Every row comes from one small tree of marks. The marks that hang from a mark follow it in brackets, in alphabetical order. Every link used is in the known rows. Which tree was each row made from?
In the rows, 128 means zero.
Known rows:
muta(mabo(dogal(tega) duli neve)): 117	123	133	97	113	118	121	117	121	92	99	100	118	125	96	140	141	162	118	123	126	166	149	128	139	159	103	118	147	101	167	155	174	126	153	137	140	124	123	120	117	108	137	124	107	124	153	134	131	118	118	132	111	106	96	121	118	132	127	124	114	118	108	92	129	128	142	118	138	118	127
muta(mabo(dogal(tega) duli neve(dute)) vuban): 113	125	144	104	101	118	135	127	116	93	99	85	113	125	95	130	143	147	125	112	129	172	138	133	147	161	96	121	147	112	172	147	172	128	145	144	133	136	143	121	122	141	130	137	107	127	151	127	145	102	96	138	98	102	81	114	123	125	140	112	109	107	127	84	115	143	128	130	134	102	138
muta(mabo(duli)): 123	129	120	115	121	126	130	118	119	109	120	115	132	123	122	121	130	147	125	124	121	143	129	119	146	146	115	117	148	116	155	139	144	124	149	149	138	122	120	114	120	124	131	126	116	125	142	141	132	128	125	127	115	123	123	118	128	125	125	115	111	125	123	91	126	123	133	125	131	116	133
sedi(vuban): 128	130	141	122	130	137	137	121	134	142	132	127	131	154	131	124	125	134	124	137	137	118	130	121	119	132	130	138	134	136	131	123	128	152	119	137	126	131	109	143	114	130	115	123	148	139	130	135	128	126	134	129	128	116	133	125	132	129	138	140	139	127	133	133	142	132	130	113	127	134	137
mabo(dogal(tega(fira)) duli muta(vuban)): 132	142	155	114	116	136	119	125	110	99	64	95	103	126	90	155	165	129	112	104	125	140	125	155	117	128	128	128	138	115	143	155	174	143	131	145	127	136	127	128	99	115	97	125	91	128	162	120	150	129	107	153	106	85	89	115	109	116	125	117	106	96	88	102	131	164	139	147	128	155	139
muta(mabo(dogal(tega(barut)))): 136	142	119	112	119	128	128	123	116	109	109	116	125	116	109	131	140	144	124	126	131	150	128	133	133	138	96	108	138	117	150	139	150	116	150	135	137	116	131	132	143	122	137	130	110	116	134	133	122	124	118	129	119	122	107	116	128	122	143	121	119	119	117	99	124	121	133	126	131	124	118
dute(neve(mabo(dogal(tega(barut)) duli))): 100	133	127	110	123	115	127	133	134	110	95	100	133	105	132	126	138	119	124	129	120	129	131	147	134	148	126	132	123	120	139	157	167	123	137	111	142	139	150	121	119	116	127	126	96	121	129	124	134	140	119	150	141	122	127	126	122	124	101	131	138	111	124	136	138	134	170	140	127	107	126
duli(mabo(dogal neve) tega(barut fira)): 122	111	151	105	136	97	154	119	123	92	137	109	157	112	115	152	145	124	97	103	122	134	113	121	129	130	129	128	120	108	129	167	165	156	119	110	105	141	139	130	116	111	133	110	123	130	131	120	114	112	104	166	150	132	96	123	112	141	152	125	119	115	109	127	128	135	102	153	107	112	118
dute(neve(mabo(dogal duli muta(vuban)))): 103	133	130	117	112	125	128	142	131	114	81	91	120	107	128	127	138	115	139	119	123	133	138	142	132	155	139	140	120	122	137	157	168	119	125	129	146	144	149	108	117	117	126	123	100	136	134	130	141	141	121	153	127	118	130	128	119	123	102	124	122	104	119	124	126	136	168	140	120	108	133
timo(mabab): 134	132	115	132	138	136	116	135	136	139	122	135	117	118	123	119	117	131	138	123	131	121	117	120	130	133	125	131	133	143	128	119	125	124	111	112	136	136	142	129	128	132	129	120	122	111	142	120	120	139	140	130	121	123	123	115	125	136	116	142	130	135	131	116	141	129	105	141	135	140	142
mabo(dogal muta neve): 120	122	147	104	106	123	112	133	120	108	72	96	94	117	83	167	154	141	129	112	143	153	166	133	129	148	137	130	132	103	145	168	170	142	120	139	139	134	129	103	114	79	128	114	115	149	153	138	144	128	134	134	113	105	97	149	115	136	122	124	118	109	89	114	120	131	145	119	131	149	128
neve(dute mabo): 134	114	122	106	125	124	138	116	149	125	127	103	120	99	132	125	138	100	152	100	116	126	144	137	156	125	129	114	136	120	136	158	151	137	123	109	134	141	156	147	127	141	135	132	125	144	121	123	139	134	111	144	139	152	127	130	126	137	121	123	146	129	126	144	140	119	128	149	105	99	125
dute(neve(mabo(duli(tega) muta))): 100	124	117	114	121	115	133	136	139	118	95	105	129	107	133	126	138	120	132	119	117	123	133	140	127	148	135	142	120	120	133	157	160	119	124	129	142	146	147	112	116	116	129	125	106	133	134	120	139	151	130	156	135	129	138	133	124	126	105	126	122	115	123	132	135	132	160	141	115	105	123
mabo(dogal duli(tega(barut)) muta neve(dute)): 100	115	151	75	107	106	125	118	124	80	68	76	91	103	83	171	168	140	112	94	129	146	152	127	150	147	125	123	147	89	164	193	201	168	128	139	131	153	144	111	79	76	111	125	98	150	164	123	157	123	117	144	123	88	77	148	123	129	117	111	124	105	85	107	129	155	129	135	130	148	125
muta(mabo(dogal(tega(fira)) duli neve) vuban): 116	128	152	115	110	120	134	126	114	92	101	93	126	129	98	137	147	147	116	123	126	169	129	134	135	158	104	126	150	118	165	139	162	126	144	145	128	129	134	114	124	137	129	130	104	115	154	128	138	99	102	142	95	104	82	107	116	126	138	113	102	105	124	81	114	146	129	130	128	101	141
timo(mabab mabo(duli)): 130	131	129	123	149	133	117	137	117	135	132	124	108	113	125	119	122	160	131	112	106	122	103	124	146	147	120	128	153	148	140	110	125	122	125	109	152	134	150	136	109	125	117	117	114	110	145	126	137	151	156	138	119	116	119	90	117	140	97	151	139	137	135	123	145	117	101	152	135	151	170
muta(vuban): 126	132	144	143	116	132	142	142	116	125	126	118	130	136	129	124	126	121	133	123	129	133	113	131	129	134	124	135	128	143	130	109	121	124	119	136	118	133	137	123	140	159	123	131	131	123	129	128	137	109	116	133	112	121	111	116	128	116	139	116	113	110	145	114	113	141	120	137	121	112	142
timo(mabab mabo): 137	132	125	131	151	134	117	141	123	146	141	131	111	108	125	118	119	153	139	116	113	124	104	126	139	141	116	127	144	155	131	101	115	112	118	106	149	130	155	144	128	129	126	117	122	112	137	125	128	152	163	138	121	127	121	91	120	141	112	153	142	142	140	130	141	107	98	150	128	148	163
dogal(mabo): 146	114	118	130	127	118	139	134	125	126	129	124	138	135	122	122	135	117	120	116	128	120	135	132	126	138	139	106	114	125	144	129	146	128	134	138	134	120	119	123	127	122	152	122	147	128	110	111	130	125	124	124	134	138	132	130	127	120	138	131	140	126	104	125	139	123	119	134	132	113	126
neve(mabo(duli(tega(fira)))): 127	120	138	117	131	122	141	109	140	106	120	106	146	116	134	140	139	121	128	113	102	121	121	126	141	133	137	130	146	122	138	151	154	142	123	109	125	134	141	135	117	132	125	115	116	128	139	122	136	125	116	156	141	140	128	112	115	137	119	128	124	122	123	129	146	136	136	141	98	95	133
duli(tega(barut)): 119	130	125	125	127	108	148	127	125	108	136	126	144	123	132	137	137	134	110	123	121	115	99	119	129	125	110	128	130	126	126	128	137	135	126	120	111	132	143	137	135	128	125	126	125	113	131	110	124	116	123	138	141	129	110	121	138	122	145	120	126	125	135	126	128	146	108	137	114	117	113
neve(dute mabo(dogal duli muta(vuban))): 134	124	138	98	109	136	134	118	132	105	81	74	100	94	109	143	156	103	152	80	120	135	144	139	161	134	139	117	148	110	153	175	181	148	119	124	141	147	153	129	108	126	116	126	108	159	143	133	159	134	100	153	124	123	107	129	118	127	115	111	131	104	105	118	131	137	141	152	106	119	139
mabo(duli(tega(fira)) muta(vuban)): 121	128	143	123	120	121	140	124	116	106	95	106	122	126	115	146	152	129	113	106	115	124	108	134	120	129	134	136	139	124	136	142	149	146	116	158	118	140	131	115	99	124	98	127	108	127	159	114	151	123	119	157	112	106	103	117	119	120	127	109	95	107	108	99	128	168	116	152	110	133	135
muta(mabo(duli(tega)) vuban): 117	131	131	126	109	124	152	132	111	105	122	101	136	132	123	115	127	145	126	120	116	144	108	118	137	154	104	131	146	128	155	123	142	117	136	155	123	130	137	113	134	157	127	131	123	119	145	130	137	103	105	139	103	116	105	102	130	117	146	106	92	110	146	77	111	143	115	133	114	93	140
dute(neve(mabo)): 106	127	119	123	124	120	132	138	145	129	114	112	136	108	143	116	126	114	137	132	124	128	135	138	129	147	135	140	116	128	128	145	148	113	125	120	143	141	149	118	131	127	140	130	112	128	118	124	128	142	127	148	138	142	145	131	125	128	108	131	134	121	137	143	134	122	163	136	119	97	123
fira(tega(barut)): 132	128	105	121	129	134	140	134	127	126	136	130	159	123	133	127	138	112	94	129	126	135	95	132	141	124	108	116	143	126	122	113	135	143	127	137	124	121	113	139	134	143	136	123	118	116	126	129	138	115	116	134	129	122	99	129	124	114	142	117	144	125	123	127	129	135	117	117	145	125	106
tega(barut): 118	131	137	123	133	119	137	136	116	114	130	130	139	113	131	140	141	123	113	129	123	120	107	129	148	119	120	107	135	131	131	123	121	147	135	128	118	119	129	125	125	120	125	130	116	111	124	131	133	115	133	123	140	125	111	130	131	114	123	118	138	121	125	128	122	134	120	138	133	132	132
muta(mabo(dogal(tega(fira)) neve(dute)) vuban): 125	125	142	115	109	121	138	128	125	109	111	93	121	119	95	129	144	134	125	120	138	171	133	140	137	150	96	122	142	119	157	139	154	122	139	143	127	133	147	124	136	144	136	140	113	120	143	122	134	103	97	140	97	120	81	114	123	129	150	112	111	115	128	92	111	135	118	137	128	103	128

Which tree is each row?
124	125	137	112	102	122	137	130	119	109	107	92	114	121	98	130	141	142	130	114	137	171	141	136	141	159	93	121	144	119	161	138	160	116	138	142	132	133	146	124	142	146	140	137	118	125	142	127	134	102	98	136	98	115	82	114	127	125	154	114	109	108	134	90	110	131	122	130	130	99	129 -> muta(mabo(dogal(tega) neve(dute)) vuban)
119	116	140	93	107	120	115	126	131	115	76	91	84	103	81	161	158	129	133	103	147	156	172	136	140	144	131	124	134	100	149	178	178	148	123	141	141	144	140	112	105	84	126	128	113	159	151	129	149	134	126	134	114	107	94	157	119	138	120	117	127	111	89	119	121	131	137	126	134	150	123 -> mabo(dogal muta neve(dute))
136	99	114	91	119	97	125	128	132	109	97	115	107	128	89	150	172	128	100	91	117	136	156	155	126	145	117	93	117	102	169	153	183	139	136	142	137	129	115	138	104	106	142	128	132	124	143	91	157	135	126	138	125	109	92	138	120	122	140	133	141	116	72	125	167	135	122	145	149	118	121 -> dogal(mabo(duli muta neve(dute)) tega)
136	144	142	121	130	126	125	123	122	107	108	118	129	120	105	146	152	124	108	132	134	139	117	149	121	116	114	119	127	119	128	145	152	138	143	115	123	122	133	142	124	116	120	129	99	108	131	115	119	123	111	141	134	116	103	119	116	126	131	131	136	119	109	130	133	144	131	138	133	142	118 -> mabo(dogal(tega(barut fira)))
106	114	151	82	107	118	110	118	125	96	64	79	80	107	80	164	161	138	124	98	135	156	172	134	151	149	139	123	143	90	164	192	197	162	131	146	142	148	131	105	76	78	111	126	100	160	165	135	162	129	120	135	112	88	91	153	115	134	105	114	124	107	79	109	128	143	143	128	140	156	134 -> mabo(dogal duli muta neve(dute))
120	124	143	116	101	125	142	134	116	108	110	88	117	117	100	124	134	136	137	117	143	171	140	124	146	161	106	124	144	119	163	139	157	125	135	147	129	134	148	110	138	141	139	136	121	134	140	138	135	101	102	131	99	116	90	120	128	124	146	107	109	107	135	84	101	132	123	126	126	100	133 -> muta(mabo(dogal neve(dute)) vuban)
103	121	162	92	116	108	126	119	121	78	69	86	111	112	84	179	170	141	100	111	129	146	138	128	134	143	135	127	146	97	154	183	188	172	127	142	125	140	131	103	81	69	108	117	91	132	166	123	149	119	124	151	123	91	83	137	111	133	112	113	111	103	83	105	127	162	130	133	126	148	128 -> mabo(dogal duli(tega(barut fira)) muta neve)
103	132	122	112	116	122	128	136	136	111	84	95	123	105	126	128	139	119	135	121	123	127	140	139	126	153	137	142	123	117	135	165	175	122	126	125	144	147	152	109	116	108	129	122	101	137	133	124	137	149	124	157	134	123	136	131	122	125	105	126	123	109	119	130	135	136	167	138	115	110	123 -> dute(neve(mabo(dogal duli(tega) muta)))
135	101	121	98	117	96	129	132	125	108	94	111	108	131	88	146	172	125	101	88	116	136	148	157	128	150	115	97	116	110	169	146	179	134	132	145	134	130	120	140	109	119	141	131	132	125	144	88	163	126	118	140	117	104	85	133	119	117	145	130	133	108	77	118	159	143	119	150	145	111	129 -> dogal(mabo(duli muta(vuban) neve(dute)) tega)
127	127	147	111	145	124	106	128	124	117	114	112	102	113	99	139	139	167	119	114	113	147	120	134	136	151	112	128	153	135	149	129	150	130	129	98	149	136	155	143	99	107	119	116	101	104	157	115	131	144	148	150	118	104	94	92	106	149	99	156	146	136	114	127	150	122	107	147	141	153	163 -> timo(mabab mabo(dogal(tega(fira)) duli neve))
131	104	131	101	122	112	126	129	114	119	117	116	121	119	112	148	140	127	125	87	117	141	152	131	133	140	140	123	109	113	138	157	148	137	113	130	125	132	116	117	119	109	142	105	140	157	139	145	142	134	136	145	128	119	112	139	113	142	141	130	109	111	98	126	134	107	124	141	120	126	137 -> duli(mabo(muta neve))
123	132	139	121	102	123	135	134	114	104	106	97	122	131	98	132	137	149	127	123	133	169	136	134	132	162	95	126	140	123	158	129	155	113	138	141	129	126	139	121	150	142	142	128	120	120	144	132	132	101	108	136	96	111	86	109	127	125	154	117	101	107	131	87	109	131	127	125	125	99	134 -> muta(mabo(dogal(tega) neve) vuban)
128	114	134	100	114	129	140	119	136	115	95	87	107	96	122	136	152	103	150	82	111	126	140	142	160	130	135	114	146	117	148	161	160	146	116	130	136	145	149	132	110	138	118	131	116	152	141	128	164	133	115	148	122	130	109	128	121	127	115	111	127	109	110	124	137	135	132	155	107	109	142 -> neve(dute mabo(duli muta(vuban)))
133	122	129	89	110	127	137	109	142	102	84	77	101	92	110	146	154	112	149	81	118	127	147	135	153	133	134	122	147	103	150	188	191	148	122	117	138	150	155	139	105	116	119	124	108	161	143	124	149	141	107	158	137	126	112	131	122	134	120	114	132	114	102	123	141	138	139	149	102	119	125 -> neve(dute mabo(dogal duli(tega) muta))
123	128	135	129	140	108	153	121	134	111	144	131	154	118	132	139	147	119	99	135	123	117	87	124	121	110	119	126	134	130	118	133	126	146	127	123	108	131	143	135	123	124	117	130	116	100	128	101	115	115	118	150	145	139	111	117	126	129	139	118	125	135	128	129	131	154	98	149	110	119	110 -> duli(tega(barut fira))
136	125	134	94	108	131	132	116	134	103	78	77	95	99	103	147	160	107	147	78	115	134	146	153	152	132	124	116	144	111	153	174	187	141	124	117	141	146	155	144	112	134	115	130	105	150	147	122	160	133	101	158	124	118	95	123	117	127	125	118	132	104	101	124	142	141	139	156	109	118	135 -> neve(dute mabo(dogal(tega) duli muta(vuban)))
138	119	125	109	114	128	139	125	139	126	102	94	109	95	122	135	151	97	157	87	119	125	139	142	155	126	129	115	139	124	140	154	146	137	114	127	133	143	156	138	129	140	126	131	126	150	131	125	155	134	116	149	126	142	112	130	125	130	130	113	129	112	117	130	131	126	125	156	101	106	135 -> neve(dute mabo(muta(vuban)))
121	127	117	112	120	121	137	114	124	107	123	114	133	123	122	121	128	150	120	122	118	140	124	111	137	148	106	121	147	113	153	140	150	123	146	146	133	127	127	119	122	126	134	127	116	122	143	130	126	125	120	134	116	125	122	115	132	128	136	116	107	126	130	92	128	131	124	127	122	111	124 -> muta(mabo(duli(tega)))
137	127	138	111	141	111	156	119	119	98	138	116	161	109	127	141	142	114	101	103	120	123	96	126	122	121	127	124	117	115	120	162	157	146	123	110	105	137	139	137	121	120	127	108	121	130	123	120	110	122	100	165	152	137	107	114	116	134	155	122	117	114	113	127	130	138	103	159	103	120	115 -> duli(mabo(dogal) tega(barut fira))
135	130	141	109	113	137	124	119	124	101	77	88	115	105	115	153	148	125	144	97	114	127	146	137	145	139	147	124	148	114	147	168	176	141	122	120	139	131	133	121	114	107	122	106	107	147	146	144	150	137	124	148	130	120	120	122	110	129	106	122	122	105	98	116	138	134	157	134	104	127	140 -> neve(mabo(dogal duli muta))
128	99	135	103	129	100	152	119	127	114	132	109	136	113	112	142	152	111	113	83	119	138	123	129	119	131	129	133	112	113	130	163	153	143	102	133	108	155	144	133	112	128	129	120	138	148	142	109	133	125	107	172	129	136	97	129	116	147	165	119	99	114	108	124	130	135	91	164	99	106	120 -> duli(mabo(muta(vuban) neve(dute)) tega(fira))
137	140	135	115	136	142	108	138	110	129	96	106	87	102	104	133	136	161	138	101	112	129	116	132	140	146	128	126	154	138	143	132	150	126	123	121	156	134	149	128	106	102	111	111	102	126	157	135	142	160	159	145	111	102	107	93	112	135	97	145	133	124	108	112	140	123	113	150	134	175	169 -> timo(mabab mabo(dogal duli muta))
144	119	135	119	138	105	145	137	115	105	103	126	142	125	104	149	180	108	81	102	112	120	101	168	122	120	121	84	119	126	149	132	153	150	139	152	121	114	109	138	106	123	125	126	112	93	134	88	150	121	119	145	128	114	87	116	110	105	138	119	132	109	73	117	154	158	110	164	137	123	129 -> dogal(mabo(duli muta(vuban)) tega(barut fira))
127	111	132	101	118	109	139	119	123	96	128	105	138	126	113	140	128	140	118	94	118	140	140	115	120	152	125	145	109	106	139	168	180	131	116	102	118	147	141	134	130	116	146	106	142	155	136	127	118	120	105	157	141	122	106	123	120	146	163	134	112	115	120	123	127	122	115	137	108	107	118 -> duli(mabo(dogal neve) tega)
139	124	133	90	122	127	128	107	142	106	81	85	101	91	103	149	166	104	140	84	115	133	147	153	149	121	132	110	147	105	145	186	184	150	128	116	140	143	149	147	100	116	115	129	97	145	146	119	151	143	105	161	130	127	107	129	111	138	116	121	138	116	88	131	148	137	140	157	111	128	126 -> neve(dute mabo(dogal(tega(fira)) duli muta))
